Each row comes from the steps of one path. Every step used is in the known rows, and no mark comes twice. Write the path behind each row, first mark first.
Known rows
sefe-rinoz-segab-mefed-kebes: [  0  -9  -4  18  15  -3 -18  -1  17  19  16  -1 -12   0  15   1  -7  19
 -21]
bukivuk-ziror-sukipel-rinoz-segab-mefed-sefe: [  3  13 -18   7   5   1   3  27   7  12  -4   2   3  -5  21  25  11 -17
  15]
segab-rinoz: [-26  -2  11 -10 -12   2  -4  -7  -9  -5   4 -19 -15   6  10 -14 -13   3
 -10]
sukipel-rinoz-segab: [  4  -1  -9   6  -8  19   0   1  -9  16   1   3 -10 -16  10  -7  -2  -4
 -10]
sefe-mefed-kebes-rinoz: [ -8   5  12  25  17  -5   0   0  19   7  18  -3   4   6   6 -10   4  25
  -3]
sefe-rinoz: [-17 -16  -2  -9  -2   8 -18 -12 -14  -3  -8   3 -10   9  -5 -22   3   6
   3]
ziror-sukipel: [  0   1   0   7 -12   7  12   7  -3 -12   4  -3  10   1  36   0  35  -2
  26]
ziror-bukivuk: [ 10  -5  24  10  -3   4   6   0  -2 -11   6  -8  -6  13  21  -8  17  15
  24]
segab-rinoz-kebes-mefed-sefe: [ -5   2  -1 -16   0 -17   2 -22  -2 -11  -7   6   1   7 -27  11 -15  -5
   3]
mefed-segab-rinoz: [-20   8  14  -6 -18   1  -8  12  -3  -3   4 -29 -13   1  -4  -7  -9  -4
 -10]
bukivuk-ziror-sukipel: [  6  16  -2  15 -13   8  19  13   3 -14  -7 -10  17   0  37   0  43  -2
  15]
segab-rinoz-kebes: [-16   5  17 -16  -5   5  14 -20   1  -9  -1  -5  -2   8  -3  -9  -6  15
 -20]
ziror-sukipel-rinoz-segab-mefed-sefe: [  0   4 -16   2   6   0  -1  23   4  14   3   7  -1  -5  21  25   6 -16
  22]
sefe-mefed: [ -6 -17  13  -5   9  -9  13 -10  -2  -8  17 -16  11  -6   3  -3  -7  15
  -3]
sukipel-rinoz-kebes-mefed-sefe: [  6   1  -8 -12   3 -14   1 -18  -5 -12 -13  16   6   3 -27  10 -11  -2
   4]
sukipel-rinoz-kebes-mefed-segab: [ 22   7   5  -3 -11  -4   1   9  -6  -9 -10   2   9  -7 -31  -2  -6  -2
 -16]
sukipel-rinoz-segab-mefed: [  9  -6  -8   1   5   9   0  25  -5  15   4   2  -5 -10  25   0 -17  -7
 -12]
kebes-rinoz-segab-mefed-sefe: [ -2   8  -8   0  11  -4  -1  19  14  11   4  -1  -2  -1  13  21  -5 -21
  23]
mefed-sefe-rinoz: [-24 -10  -9 -14   2  -1 -24 -15  -7  -2  -9   4 -12  11 -16  -4   5  -2
  19]
segab-mefed-sefe-rinoz: [-20 -12 -10 -14  10  -4 -24   2  -5   2  -8   6  -9  13  -7   1  -5  -5
  15]

Write each row's path
[  9   3  -1  10   9   9   6  31   7  16   7  -1   0  -5  27   1  -9 -15
   3]  kebes-rinoz-segab-mefed
[ 21  -7   6  -9  -2  -9  13 -23  -9 -19  -8  11  13   1 -17  -7 -12   4
 -13]  rinoz-kebes-mefed
[ 3 12  0 28  4 13  1  0 19 21 14  0 -8 -8 14 -4  8  2 -3]  mefed-kebes-rinoz-segab
[ 16   1   6  -5  -9  -4  -5   2  -5  -8 -10   2   7  -2 -38  -5  -2  -5
 -11]  sefe-rinoz-kebes-mefed-segab
[  8   0  -2 -14   3 -19   5 -23   2 -17  -9   8   8   4 -24  15  -8  -6
  10]  rinoz-kebes-mefed-sefe
[  5  -4   7 -10  -4  -6  10 -21 -13 -12  -5   8   3   4 -20 -12 -22   4
 -23]  segab-rinoz-kebes-mefed
[ -2 -11 -18  -1   1   7 -16 -14  -8  20  -2  13 -13  -8 -22   2  -4 -18
   7]  kebes-mefed-sefe-rinoz-segab
[  1   6   3  28  12  10   6   0  19  27  22  -1  -3 -10   8  -1   5   8
  -7]  sefe-mefed-kebes-rinoz-segab
[-11  14  19 -13 -11   4  12  -6   5  -7   0 -13   0   4 -14  -3  -1   8
 -20]  mefed-segab-rinoz-kebes
[ -3   1  -9   7 -12  15   2  14 -16  -2  -5  11   3  -1  27 -11  23   7
  11]  ziror-sukipel-rinoz
[ 26  20   0  10 -14   1  12  21  -3  -8 -16   4  19  -7 -19   2  16  -4
 -12]  bukivuk-ziror-sukipel-rinoz-kebes-mefed-segab
[ 11 -13  -1 -10   1  -3   0 -25 -15  -9 -14  22   6   5 -30 -16 -10   5
 -15]  sefe-rinoz-kebes-mefed
[-10  -3   0 -20  12   0  -1 -14   4  -3  -9  14   3  13 -16   3   1   9
   0]  segab-mefed-sefe-rinoz-kebes
[  2  -2  15   0  -3  -9   5  14   6  -6  15 -28  10 -11 -11   6   0   3
   0]  sefe-mefed-segab
[  5  -5  -7 -10   0 -21  -6 -15  -4 -17  -7   0   2   2 -15  12 -11 -13
  20]  kebes-mefed-sefe
[  3  -6   6  13  13 -17 -10   0  19  -6  14 -12  -3   6  27   2 -10  24
 -17]  segab-mefed-kebes
[ 13   7 -13  14   2  15   9  38  -1  17  -1   3   5 -10  36   4   5  -9
  -8]  bukivuk-ziror-sukipel-rinoz-segab-mefed
[-11  -6 -14  -3   0  12 -14 -12  -1  20   0   5 -16  -6 -11   3   6 -13
  10]  mefed-sefe-rinoz-segab
